What can hang from each mark
bigo: fasimaz safo vasus
fasimaz: buge tatal
vasus: bigo tatal
tatal: dimo
dimo: tatal
buge: fasimaz safo vasus

Each row was made from one small tree. Brackets hold a mark, then the marks that hang from it, in alphabetical order. Every link used is in the known rows. Write each row's tree.
Known rows
(buge fasimaz (vasus (bigo safo) tatal)): [ 12   9  -6  16  30   7  43  -6  64   1  17  -3  18   4 -24  13 -24 -27
 -25]
(vasus (bigo safo) tatal): [ 21  34 -17  28  14  -6  15 -17  50 -24  30  10  12   1 -27  13 -16 -10
 -11]
(buge safo (vasus bigo)): [-19 -45   4  26  27  10  13   6   0  -1   3   6   7  -4  27 -18 -26 -22
 -29]
(dimo tatal): [ -8 -25  -6   9 -10  -2  26  -8 -37   6 -26  -2 -12  -8 -12  -3  30 -25
   7]
(bigo safo): [ 10  16 -13  20 -13  -4  -4 -16 -14 -15  -8   5   1  -2 -41   9  -3 -12
  -2]
(buge (fasimaz tatal) safo): [-17  -6  20  16 -44  -5  47   7  11  32   4  -8 -14 -15 -30 -19 -25  -5
  -5]
(buge safo vasus): [-17 -29   3   0   4   8   1   3 -20  11 -11  15   9   1   4 -22 -19 -14
  -9]
(vasus (bigo safo) (tatal dimo)): [ 19  18 -15  19  24  -7   1 -15  21 -22  16  -2  16  -3   0   9   7  -3
 -12]
(vasus tatal): [ 10  36 -12 -12 -15  -9  20 -24  28  13  17  18   3   3 -45  -9   3   6
  35]
(buge fasimaz): [ -9  -7   0   6 -27  -5  45 -14  -9  20 -13 -10 -13  -9 -45  -6   7 -10
  19]
(bigo (fasimaz (tatal dimo)) safo vasus): [ 14  -2   1  12 -20  -2 -33  20 -38  -7  -5 -22  -4  -2  16  21  -8  32
 -23]
(fasimaz (buge safo vasus) tatal): [-17  -9  22 -13  11  12 -21  13   7  14  -5   8  -3   6  22 -24 -11 -17
  -6]
(tatal dimo): [ -5 -12  -8  -3  -7  -8  -8 -16 -45  10 -24  -7  -4  -8  -5 -15  34  -1
  19]
(vasus (bigo (fasimaz buge) safo) tatal): [ 17  38 -15  -3  24   0 -32  10  41 -52  14   5  -2   7  18  47   5  -3
 -23]
(bigo fasimaz vasus): [  1 -17  -5   2 -28  -1  -7   8 -48  -9  -4  -5 -11   2   5  16 -10  33
   8]
(fasimaz buge): [ -6   6   3 -12   1  -1 -19 -13 -27 -14 -15   3 -14   3  -6  -4  25 -10
  28]
(bigo (vasus tatal)): [ 15  13   3   2 -16  -5  22 -19 -12   3  33  11   8  11 -24  -7 -21  33
  39]
(fasimaz (buge vasus)): [ -9  -8   3 -22  27  10 -25  -6 -14   0 -25   5  -2  12   6  -9  22 -23
  18]
(fasimaz (buge safo) (tatal dimo)): [-17 -12  24  -9  -5  -1 -29   9 -34   1  -9  -7 -10  -6  37 -22  18   1
   3]

Which tree is each row?
[ -6   7  13 -13   1  -4 -32  -5 -17  10 -17 -14 -16  -3  12 -16  44  -5
  22]
(fasimaz buge (tatal dimo))
[  9  21 -17  36  -6  -3  -8  16  53 -10  10 -10 -14 -11 -11  28 -19 -11
 -47]
(vasus (bigo (fasimaz tatal) safo))
[-14   4  21   0 -16   0 -12   6  -4  -1   5   5 -15  -3   7 -18  -6  -6
   4]
(fasimaz (buge safo) tatal)
[-11  -7   9  10  42  12 -10   3  47  11   4  -8 -10   3  19 -14   5 -32
  -8]
(fasimaz (buge (vasus bigo)) tatal)
[ 18  19 -23   2  14  -6 -18   8  26 -28   4  -4   8  -5  19  35  13   7
 -31]
(vasus (bigo fasimaz safo) (tatal dimo))
[-20 -24  24   6 -33  -6  33   9 -16  32 -13 -20 -10 -19  -1 -24  -1   1
  -6]
(buge (fasimaz (tatal dimo)) safo)
[ 15  16  -7 -16 -25  -4   2   3  -6  -4  18   8   1  10  -5  18 -16  44
  21]
(bigo fasimaz (vasus tatal))
[  2   8  -7 -67  32   7 -53  13   2   1 -30   3   7  14  43  14  50   6
  12]
(bigo (fasimaz (buge (vasus (tatal dimo)))))
[ 28  27  -1  14 -12  -3   8 -16 -13 -20  31  12  16  13 -29  11 -35  25
  16]
(bigo safo (vasus tatal))
[-23 -39  22  -2  -7   6  25  17  -4  48 -19 -17   2 -10  12 -29  -3 -12
 -17]
(buge (fasimaz (tatal dimo)) safo vasus)
[  6   5 -10   6  21  -9  14 -18  21   2  16  -2   7  -6  10 -10  23   3
  12]
(vasus bigo (tatal dimo))
[ -9  -9  12 -17  -6   5  50   2  25  27   6  14  16   4 -15 -14 -24  -7
   2]
(buge fasimaz safo (vasus tatal))
[ 14  -5  -9  12 -24   1 -21  12 -49 -31  -4  -5  -1   5  -3  33 -25  28
 -16]
(bigo fasimaz safo vasus)
[ -9 -10  -8 -39  19  11 -48  17  -9  -6 -38   2  -8  11  25  16  28 -10
   0]
(bigo (fasimaz (buge vasus)))
[ -6 -12  -9  -9  21   7   4  22  46  -1  15  18  12   4  36   8 -25   1
 -34]
(buge safo (vasus (bigo fasimaz) tatal))
[ 12   0   7  -9  -4  -7   8 -16 -41   4  17   1  13   6   6 -12   7  39
  38]
(bigo (vasus (tatal dimo)))
